Known rows, with every way that one mark hangs from another
J_8[J_617 J_825[J_49[J_230] J_122]]: [-25.6  16.5 -31.3 -54.8  21.2  12.8 -17.5  20.4   8.1 -26.3  19.8  -0.7
  -5.1  -2.1  -6.4 -17.4   9.8 -26.2 -23.1  18.3]
J_230[J_8[J_297[J_122] J_617]]: [ 15.2 -13.7 -51.6 -66.2   1.6  16.6 -49.7  14.7   0.7  -7.0   9.6   9.2
   4.5 -18.3  33.6 -14.0 -16.6 -25.8 -45.8  24.9]
J_297[J_8[J_230 J_617 J_825]]: [ -1.6  -5.6 -47.9 -76.4   3.5  -2.0 -23.8  -0.5   5.8 -21.4  15.8  -5.6
  -1.2 -12.6  -7.4   5.8 -12.6 -19.5 -34.9  13.6]
J_49[J_297[J_8[J_617] J_122[J_230 J_825]]]: [ 20.0 -13.5 -46.1 -59.2 -24.1  -1.4 -18.4  35.1   3.4 -17.0   4.9  10.2
  25.5  -5.2  32.9   0.7   6.1 -21.7 -33.1  20.6]
J_297[J_8[J_825]]: [  1.5  -5.6 -22.8 -57.6  -5.8   6.4  -8.7  13.4  11.1 -24.1  12.4  -6.5
  -2.8  -5.1  -0.1  18.1  -6.0 -16.6 -23.9  11.2]
J_122[J_230[J_8[J_617 J_825]]]: [ -8.7   0.7 -58.4 -77.8  -2.6  -6.8 -28.5   9.1   5.0   2.5  12.2   2.4
  15.8  -9.6  21.3   4.2  -9.9 -13.0 -23.6   0.3]
J_825[J_49 J_122[J_230]]: [-10.0  17.5 -15.3 -57.9 -11.1   2.9  -6.8  31.4  35.2   4.5  20.8  14.9
  18.6  12.6  22.3 -16.3   7.7 -12.3  -3.2  32.4]
J_825[J_49[J_297] J_122]: [ -3.7   7.2  -9.6 -45.8 -16.1  11.3 -11.1  48.7  20.9   2.3  12.5  21.7
   1.6   1.9  22.1 -19.8   7.8 -24.8  -7.9  27.9]
J_297[J_8[J_617 J_825[J_49]] J_122]: [  7.8 -13.4 -36.5 -49.4  -6.3   4.6 -18.9   8.0  13.5 -32.7  15.4  -7.7
  15.2  -5.4   1.3  -9.7 -10.6 -23.6 -41.6  16.9]
J_297[J_122[J_230[J_8] J_825]]: [ 16.0 -14.7 -41.9 -60.9 -11.6  15.9 -22.5  17.4  14.6 -12.0  18.9  14.5
  26.9  -7.1  46.0 -10.8   2.9  -6.9 -27.8  27.8]
J_230[J_8[J_297 J_617 J_825[J_49 J_122]]]: [ -6.4  -8.4 -42.0 -68.6  12.2   7.1 -49.7  17.9  -1.1  -3.1  13.2   4.5
  -6.4   0.8  18.3 -27.4 -11.3 -40.9 -34.2  17.2]
J_49[J_230 J_297[J_8 J_122] J_825]: [ 13.8  -0.9 -37.6 -37.9   1.3  18.0 -16.7  41.9  20.3 -26.1  13.9  14.0
   4.3 -13.0   3.8  12.5 -19.4 -14.1 -27.7  14.9]
J_297[J_8]: [ 10.8  -0.2 -18.1 -59.5 -14.8   7.2  -4.6  19.2  14.9 -17.4  12.8   2.1
   3.4 -10.0   6.4  17.1  -6.1  -7.8 -22.9  19.8]
J_122[J_230 J_825[J_49[J_297]]]: [ 10.5  -3.8 -19.3 -51.3 -15.1   2.5  -2.4  31.0  17.7  15.1  10.6  23.7
  21.9   1.8  32.9  -9.2  14.8 -16.4  -6.7  32.3]
J_122[J_230 J_825]: [  4.5   1.6 -21.9 -61.7  -4.4  12.8  -0.7  17.5  17.0  -0.6  14.3  13.4
  19.0   1.1  35.1   6.5  20.6  -5.0 -10.5  30.7]
J_49[J_230[J_8[J_297]] J_825[J_122]]: [ -6.5  10.5 -31.6 -58.6  29.0  28.1 -36.1  32.6  19.9 -13.1  24.7  15.1
 -14.9   1.7  11.0  -5.6 -15.3 -15.9 -21.8  22.5]
J_825[J_49[J_230[J_8] J_297] J_122]: [ -3.9  12.7 -28.0 -54.1 -10.4   7.4 -26.9  52.9   9.3  -4.7  16.7  30.3
   1.7  -9.0  14.5 -27.6  -4.2 -23.0 -14.0  27.9]
J_297[J_8[J_230] J_122[J_825[J_49]]]: [ 27.4 -22.0 -27.2 -55.3 -15.4  12.7 -17.4  10.1  22.0 -21.8  22.9  15.3
  18.5  -7.8  16.0 -22.2  -8.3 -11.2 -34.5  45.5]
J_297[J_8[J_230 J_617 J_825[J_122]]]: [ -9.6  -1.2 -45.6 -81.1   3.8   0.0 -26.6   8.4   7.6 -27.9  19.8  -6.9
  -3.6   0.2  -4.5  -2.6  -4.2 -21.3 -32.7  16.3]

Rows
[ -4.7   7.1 -43.4 -59.4  10.3  15.7 -27.6  18.7   1.5 -22.3  16.2  12.7
  -5.2 -27.3   4.0   3.8 -12.4 -11.3 -23.5  15.9]	J_49[J_230[J_8[J_825]]]
[ -0.5  -3.1 -54.8 -71.1   1.3  -8.2 -38.2   7.2  11.5  12.9  10.7   6.3
  17.3  -2.5  24.1  -9.9 -16.4 -28.0 -26.2  16.8]	J_122[J_230[J_8[J_297 J_617 J_825[J_49]]]]
[  5.4  -8.3 -49.0 -57.1 -11.9  -8.8 -19.1   6.1  20.3 -22.8  14.9  -6.7
  30.4   0.8   8.3  -7.3 -11.7 -20.7 -36.9  16.4]	J_297[J_8[J_617 J_825[J_49]] J_122[J_230]]
[ 12.5   2.8 -36.8 -47.5   4.8  13.3 -33.4  18.5  14.8  -7.1  16.8  21.9
   9.8 -22.5  11.2 -25.7 -18.3 -20.4 -34.6  39.2]	J_825[J_49[J_230[J_8[J_297[J_122] J_617]]]]
[  9.0 -10.3 -40.6 -67.7 -14.3  -8.6 -22.2  27.6  -0.9  20.3   9.8  25.5
  22.4  -4.7  32.4 -22.0   2.7 -18.1 -19.6  16.5]	J_122[J_230[J_8[J_617]] J_825[J_49[J_297]]]
[ -8.4   9.6 -45.0 -81.5  -2.3   4.2 -34.9  27.7  13.7  -3.0  15.5   7.2
  12.1  10.0  36.2  -9.7   3.2 -19.2 -22.0  24.5]	J_825[J_122[J_230[J_8[J_297 J_617]]]]
[ -1.3   5.7 -16.5 -55.9 -18.5  -1.0 -14.0  47.7  12.4  -5.8  11.7  13.7
   3.6   5.1  11.1 -19.5   5.2 -27.3 -17.4  22.8]	J_825[J_49[J_297[J_8[J_617]]] J_122]
[-14.0  14.6 -30.0 -60.0  23.9  23.7 -24.2  34.5  16.7 -16.4  26.9  14.7
 -12.5  -4.0   4.3  -2.4 -13.5  -3.7 -16.7   8.9]	J_49[J_230[J_8] J_825[J_122]]
[ -5.5   0.3 -51.0 -72.2  -7.7  -2.8 -24.8  11.5  12.9   5.1  14.1   6.5
  15.3  -8.2  25.1   7.4 -12.9 -10.9 -16.4   4.8]	J_122[J_230[J_8[J_825]]]
[ 11.7   0.4 -43.8 -44.8 -10.4   5.6 -29.5  36.7   6.8  -5.0  11.3  28.1
  11.5 -30.4  13.4 -24.0 -18.3 -21.7 -29.8  25.7]	J_825[J_49[J_230[J_8[J_617]] J_297[J_122]]]
[ -4.9   7.6 -44.0 -62.5  17.9  21.2 -41.3  24.9   4.3 -24.5  17.5  11.6
  -7.8 -12.0  13.7  -6.0  -7.8 -25.6 -27.6  30.8]	J_49[J_230[J_8[J_297 J_825[J_122]]]]
[-12.4   5.3 -39.2 -75.8  -1.0  -5.9 -16.8  16.9   7.8 -27.8  14.9 -12.2
   6.0  10.2   3.0   8.2   3.7 -21.4 -26.8   7.5]	J_297[J_8[J_617 J_825[J_122[J_230]]]]
[ 14.6  -2.4 -27.3 -37.3 -24.6   6.4 -11.0  33.9  27.8  10.0   9.1  22.5
  24.4 -12.2  27.3 -11.4  -7.2 -19.9 -15.1  30.1]	J_825[J_49[J_297[J_122[J_230]]]]
[ 15.5  -7.3 -36.5 -58.3 -12.9   9.2 -18.1  14.8  12.6 -33.0  13.6  -3.4
  17.2 -12.7  12.1   2.2  -6.5 -11.3 -42.9  22.5]	J_297[J_8[J_617] J_122]
[ 20.0 -16.2 -51.3 -65.4  15.4  28.4 -44.3  -0.1  13.4 -13.5  16.6  10.6
   8.5 -13.3  34.0 -21.9   0.7 -30.0 -48.3  58.5]	J_8[J_230 J_297[J_122[J_825]] J_617]
[-12.1  19.1 -26.7 -60.9   4.6   8.8 -24.8  35.8  11.9 -11.9  23.0  20.3
   1.8  -8.6   5.2 -29.6  -1.9 -13.9 -20.2  28.3]	J_825[J_49[J_230[J_8[J_617]]] J_122]
[ -2.0  -8.5 -57.5 -71.0  25.9  15.6 -45.7  -8.4   9.3  -7.4  12.8  -2.9
  -8.5 -12.4  11.1  -5.7  -9.5 -40.8 -39.8  36.3]	J_8[J_230 J_297 J_617 J_825]
[ 11.3  -9.8 -45.9 -51.5  -9.9   0.1 -17.9  33.8  21.3  -5.0   8.4   4.6
  17.1   1.9  16.9  11.3 -18.7 -17.3 -29.4   0.2]	J_49[J_297[J_8[J_617] J_122[J_230]] J_825]
[ 14.9  -1.0 -37.7 -41.0 -14.9   9.2 -27.5  39.3  12.2  -2.6  12.0  31.4
  13.2 -28.4  16.3 -21.6 -18.9 -19.4 -24.0  29.0]	J_825[J_49[J_230[J_8] J_297[J_122]]]
[  9.1 -11.0 -45.6 -58.1 -16.4   0.5 -17.4  10.4  23.7 -28.6  14.9  -6.3
  27.4   0.7  18.7   9.7  -9.6 -15.2 -30.1  19.4]	J_297[J_8[J_825] J_122[J_230]]
[  1.2  -8.2 -57.0 -55.7  16.1  14.8 -38.9   1.3  16.3 -18.5   8.5  -9.5
  15.7   0.3  30.3  -2.0  -0.6 -40.1 -41.5  31.7]	J_8[J_297[J_122[J_230]] J_617 J_825]
[ 18.2 -15.2 -13.2 -51.7 -14.0  10.4  -7.2  26.8   9.5   3.5  13.3  24.6
   4.4  -7.7  15.8 -15.4   4.4 -19.8 -18.2  36.1]	J_122[J_825[J_49[J_297[J_8[J_230]]]]]
